What can hang from each mark
Y: V Z
W: E
V: K W Z
Z: K Y
Q: E V W Z
E: V

Known rows, with every way that one mark hangs from another
Y(V): [ 31.0  -5.9 -26.6 -18.4  26.5 -47.3  23.3  20.3 -37.3  -1.2  -0.9 -37.0
  14.9 -27.8 -17.1  19.3  22.5 -18.7  24.0  15.8  10.3 -29.7]
Z(K): [ 19.0  -3.5  -0.2 -12.5  31.6 -32.7  16.2  16.2 -20.1   8.1 -27.3 -31.2
  22.5 -13.9 -35.4  16.2  39.7 -11.6  32.8  13.3 -10.7 -19.8]
V(K W(E) Z(Y)): [ 21.3   4.4  28.5 -36.9  63.6 -33.5   7.2  -8.0 -65.0   0.9  13.9 -30.3
  11.7   9.4 -45.4  11.5  46.3 -34.7   1.9   3.4  25.3   9.8]
V(K W): [  9.4 -11.6  -5.3 -18.5  31.1 -32.8  15.2   0.6 -36.3   1.9 -12.0 -38.4
  13.0 -13.8 -23.2  10.7  31.0 -23.3  14.8   2.9  24.5  -4.3]
E(V(Z)): [  5.8  22.3   9.1 -61.8  30.4 -12.6   2.2  21.5 -12.4   9.7  -7.6 -30.7
   6.2 -12.2 -19.6 -17.3  19.3 -12.6  19.1   0.8  19.1 -13.9]
V(W Z(K Y)): [  9.6  22.1   6.6 -31.1  59.4 -24.6  51.6  13.9 -65.7  -2.5  -0.4 -51.0
  28.6 -10.2 -36.6  19.5  52.1 -11.0  22.9  16.4  -9.4 -34.4]
Q(E V(K) W): [ 22.1   3.7   2.6 -80.2   5.9 -10.9  -5.1   8.5 -32.4  23.3   8.0 -17.3
 -16.9   8.2   5.8   6.8   5.1 -43.5  54.8 -11.7  12.9 -29.6]
W(E): [ 29.8 -26.3   6.6 -33.4  39.2 -43.3  -0.9   7.6 -24.7  18.6  -6.9  -9.5
 -11.6 -14.5 -37.5  14.8  31.5 -22.4  25.3   0.4  24.8  14.8]
V(W Z(Y)): [  9.6  16.7  -2.0 -40.1  52.8 -20.5  46.0  13.8 -64.4   1.9  13.4 -47.6
  15.0  -7.2 -25.1   7.7  42.5 -17.0  19.7  12.5   7.4 -25.8]
Y(V(W Z)): [ 22.6  10.9 -18.8 -32.6  38.5 -48.2  40.2  11.0 -61.4  -9.4   8.4 -50.9
  21.1 -33.8 -18.0  34.4  29.2 -21.9  29.0  13.5  -0.4 -35.0]
E(V(W)): [ -6.3  10.9 -11.4 -50.3  33.1 -19.0  39.6  29.7 -17.9   7.9 -23.8 -40.3
   4.8 -38.5 -14.2  -5.3  20.7  10.4  16.3   3.3  31.4 -32.8]
Q(W(E) Z(Y)): [ 37.6 -23.0  -4.1 -57.7  45.1 -19.4   9.3  20.6 -20.1  31.1  22.1 -42.1
 -16.3  33.8 -38.2 -25.2   9.1 -29.6  24.8   5.6   9.1 -13.2]
W(E(V(Z))): [ 20.5  -1.9  22.0 -59.0  44.8 -33.4  -5.0  11.6 -20.2  15.5  -7.1 -12.0
  -8.0 -15.9 -37.6   3.9  27.3 -17.0  18.8  -3.1  29.1  10.1]
Q(E Z): [ 24.4 -37.8 -29.7 -64.8   6.1 -13.2  23.3  25.3  -2.0  40.2  -2.5 -47.0
  -6.4  20.3 -17.8 -22.9  43.5 -11.4  48.0  16.1  -0.6 -31.3]
W(E(V(Z(K)))): [ 20.2   1.3  26.5 -54.4  49.2 -35.3  -1.7  11.6 -20.6  13.1 -14.1 -12.7
  -2.3 -17.2 -43.6   9.7  32.4 -13.4  20.0  -1.3  20.3   5.9]
Z(K Y(V)): [ 29.5   8.7 -10.7   0.0  54.0 -38.1  45.4  33.5 -48.6  -3.0 -11.5 -39.7
  35.7 -10.5 -40.4  11.5  49.1   2.4   7.6  31.0  -1.1 -51.2]
Q(E(V)): [  4.0  -2.4 -19.0 -61.4  10.5  -9.7  33.1  28.2  -7.6  24.1 -18.4 -26.8
  -5.2  -6.2  -6.0  -8.5  39.4  -2.6  35.0   5.9  18.4 -45.0]
E(V(K W Z)): [ -1.5  23.2  14.7 -56.8  36.3 -16.5   7.4  10.4 -24.7   1.3 -11.0 -38.7
  13.4 -14.6 -22.3  -8.5  23.4 -14.3   9.8  -2.2  27.5 -11.6]
W(E(V(K Z(Y)))): [ 23.4  -0.5  30.1 -52.3  50.8 -31.0 -14.7   8.4 -24.0  13.3  -3.1  -9.4
  -3.6  -0.6 -43.4  -6.1  31.0 -20.0   3.5  -1.7  37.1  14.1]
Y(V(K W) Z): [ 21.1   8.4   2.1 -21.1  40.3 -21.9  31.6  -7.0 -52.2  -2.8   9.6 -59.1
  27.6 -10.4 -21.4  22.9  24.9 -32.0  22.1  21.5  11.9 -33.5]

Rows
[ -4.3  25.3   3.0 -63.1  37.8 -16.3  29.9  21.3 -27.3   4.5 -10.6 -42.9
   9.0 -28.6 -17.3  -3.5  23.2  -2.7  20.1   0.9  20.1 -25.7]
E(V(W Z))
[ -4.2  29.7   9.0 -56.7  42.2 -19.0  34.2  21.3 -27.8   1.5 -20.9 -45.0
  18.6 -30.0 -25.5   5.3  30.4   1.2  22.1   4.6   8.5 -32.1]
E(V(W Z(K)))
[ 15.2   6.7  21.0 -42.4  58.3 -43.4  33.1  -1.8 -59.1   1.0  -8.1 -37.0
  15.8 -24.1 -44.8  44.4  48.9 -20.5  35.8   4.1 -10.2  -7.1]
V(W(E) Z(K))
[ 13.5  10.2  -3.1 -85.7  29.0 -14.1  41.9  24.4 -64.2  19.2   8.1 -30.1
  -1.6 -20.9  -1.0  12.9  43.0  -6.4  48.9   8.2  14.7 -43.1]
Q(E V(W Z(Y)))
[  7.2  17.1   7.1 -36.7  46.0 -31.3  38.9   4.3 -54.4  -2.0  -8.7 -49.9
  25.6 -21.3 -32.1  33.1  44.2 -19.2  37.6   8.5 -17.7 -23.1]
V(W Z(K))
[ 44.1 -22.1  22.0 -86.4  30.5 -27.3 -41.1   7.9 -19.4  29.9  17.5 -27.5
 -19.9  11.0 -27.6 -14.2 -14.0 -41.5  39.8 -10.0  20.1  17.1]
Q(V(K) W(E) Z)
[ -3.4  33.0   8.4 -53.1  51.9 -14.1  43.5  28.5 -35.3   1.6 -14.9 -45.8
  20.8 -21.9 -28.5  -4.4  35.7   7.4  11.5  10.2  14.8 -40.1]
E(V(W Z(K Y)))
[ 17.0 -21.6   8.2 -23.6  43.5 -44.2   9.2  -5.9 -40.1   5.3 -11.8 -25.8
   3.1 -16.5 -35.9  21.8  34.8 -25.2  12.5  -1.7  32.5  11.1]
V(K W(E))
[ 18.2  16.5  -0.7 -18.0  48.5 -25.5  59.9   4.1 -55.4  -3.5  -4.3 -65.3
  36.3 -26.7 -28.1  40.0  34.7 -13.6  35.3  29.2 -11.8 -56.1]
Y(V(W) Z(K))
[ 32.1 -22.6 -28.2 -47.6  29.5 -21.8  49.4  37.6 -22.8  28.1  -4.8 -55.8
  17.4  20.6 -32.5 -13.9  60.1   5.2  33.0  33.0 -12.4 -61.7]
Q(E Z(K Y(V)))
[ 13.9  13.3  14.6 -31.6  51.0 -22.0  13.7  -2.7 -61.0  -2.3  13.8 -42.6
  22.1  11.9 -32.2  -0.2  42.3 -33.4   4.3   7.7  17.7  -6.1]
V(K W Z(Y))
[ 25.1   0.7 -19.8  -9.5  48.9 -35.2  39.9  25.2 -55.9  -2.5   6.5 -41.9
  20.6  -7.8 -26.6  -0.6  37.6  -8.9  -4.2  22.9  29.2 -37.6]
Z(Y(V(K W)))
[ 34.9   6.7  -0.2 -25.4  30.2 -45.2  -9.1   0.4 -44.3  -7.4  11.9 -35.4
  23.9  -4.3 -25.7  15.8  25.2 -42.7  17.5  10.1   5.2  -9.4]
Y(V(K Z))
[  5.3  26.9  15.6 -55.2  35.0 -15.9   6.7  21.4 -13.2   6.9 -17.2 -32.7
  16.6 -14.1 -27.6  -8.6  26.1  -7.5  21.2   4.0   7.0 -19.4]
E(V(Z(K)))
[ 32.3  -0.5 -15.2  -8.7  43.6 -32.6  21.1  24.8 -45.5   1.1   8.9 -32.8
  18.8   2.6 -27.4 -10.1  34.8 -15.0  -4.3  22.7  27.9 -29.8]
Z(Y(V(K)))
[ 25.6   8.7  -6.8 -26.5  37.9 -49.1  17.8   0.3 -59.4 -12.6   8.0 -46.6
  26.2 -20.9 -23.0  29.2  28.7 -33.4  18.2  10.2   6.4 -20.9]
Y(V(K W Z))
[ 20.9   9.0  18.7 -57.7  36.8 -23.2 -10.3   0.3 -21.9  12.2   8.4 -19.8
 -14.2  10.0 -27.5   5.2   0.0 -46.1  26.3 -14.3  14.3  -2.0]
Q(W(E(V(K Z))))
[ 21.4 -12.4  20.3 -46.1  41.3 -36.5 -13.7   9.9 -11.8  15.3 -15.4  -7.7
  -8.4 -13.1 -38.9  -1.2  25.2 -15.1   8.0  -4.1  41.5  15.3]
W(E(V(K)))
[ 16.7  12.2  20.8 -37.2  71.3 -37.4  45.5   8.2 -69.7   0.7  -0.3 -38.8
  18.7 -13.0 -49.4  31.2  57.0 -11.5  20.4  12.1  -1.9 -19.0]
V(W(E) Z(K Y))
[ 31.4   1.8   2.7 -30.4  46.4 -57.3  14.0  -4.4 -62.2 -10.1   8.6 -37.8
  19.7 -22.5 -32.4  37.3  32.1 -34.7  16.5   7.1  11.9 -10.4]
Y(V(K W(E) Z))
[ -0.1  26.6  14.1 -53.3  46.2 -12.2  16.6  16.7 -32.1   1.3  -5.5 -39.5
  15.6  -6.8 -25.5 -18.1  28.3  -8.0  -1.5   3.9  33.1 -20.0]
E(V(K W Z(Y)))
[ 23.6  -4.9 -21.3 -13.2  32.8 -51.9  27.9   8.4 -49.3  -9.7  -3.7 -45.0
  21.9 -30.7 -20.4  27.6  27.4 -21.4  13.7  12.4  17.7 -28.0]
Y(V(K W))
[ 26.0 -25.9 -21.5 -50.6  27.1 -11.7  41.7  36.4 -14.3  35.9  -8.7 -50.9
  10.8  29.4 -33.3 -24.5  61.0   3.9  35.7  28.3 -10.2 -50.8]
Q(E Z(K Y))
[ 20.1   2.2  11.4 -51.0  35.0 -25.6  -5.1   4.9 -17.2  13.8   2.0 -19.1
 -16.2   5.5 -25.7   4.1  -0.7 -40.2  24.9 -13.0  19.6  -5.9]
Q(W(E(V(K))))
[ 23.6   9.9   8.5 -22.1  56.9 -34.4  55.4   0.2 -58.5  -1.3  -4.0 -56.9
  29.7 -28.7 -36.5  48.4  37.7 -14.7  33.6  26.3  -6.8 -45.1]
Y(V(W(E)) Z(K))
[  6.7  31.0  15.0 -51.9  44.2 -10.9  15.3  27.9 -20.8   6.7 -11.8 -33.4
  18.3  -5.7 -30.7 -17.8  31.7  -1.5  10.5   9.4  13.4 -27.8]
E(V(Z(K Y)))
[ 21.8   4.4   3.8 -88.0  11.6 -15.6   5.0  17.9 -42.4  24.3   5.7 -17.7
  -5.7 -13.4   0.0   9.1  33.0 -21.6  58.6   2.1   8.2 -23.3]
Q(E V(Z))
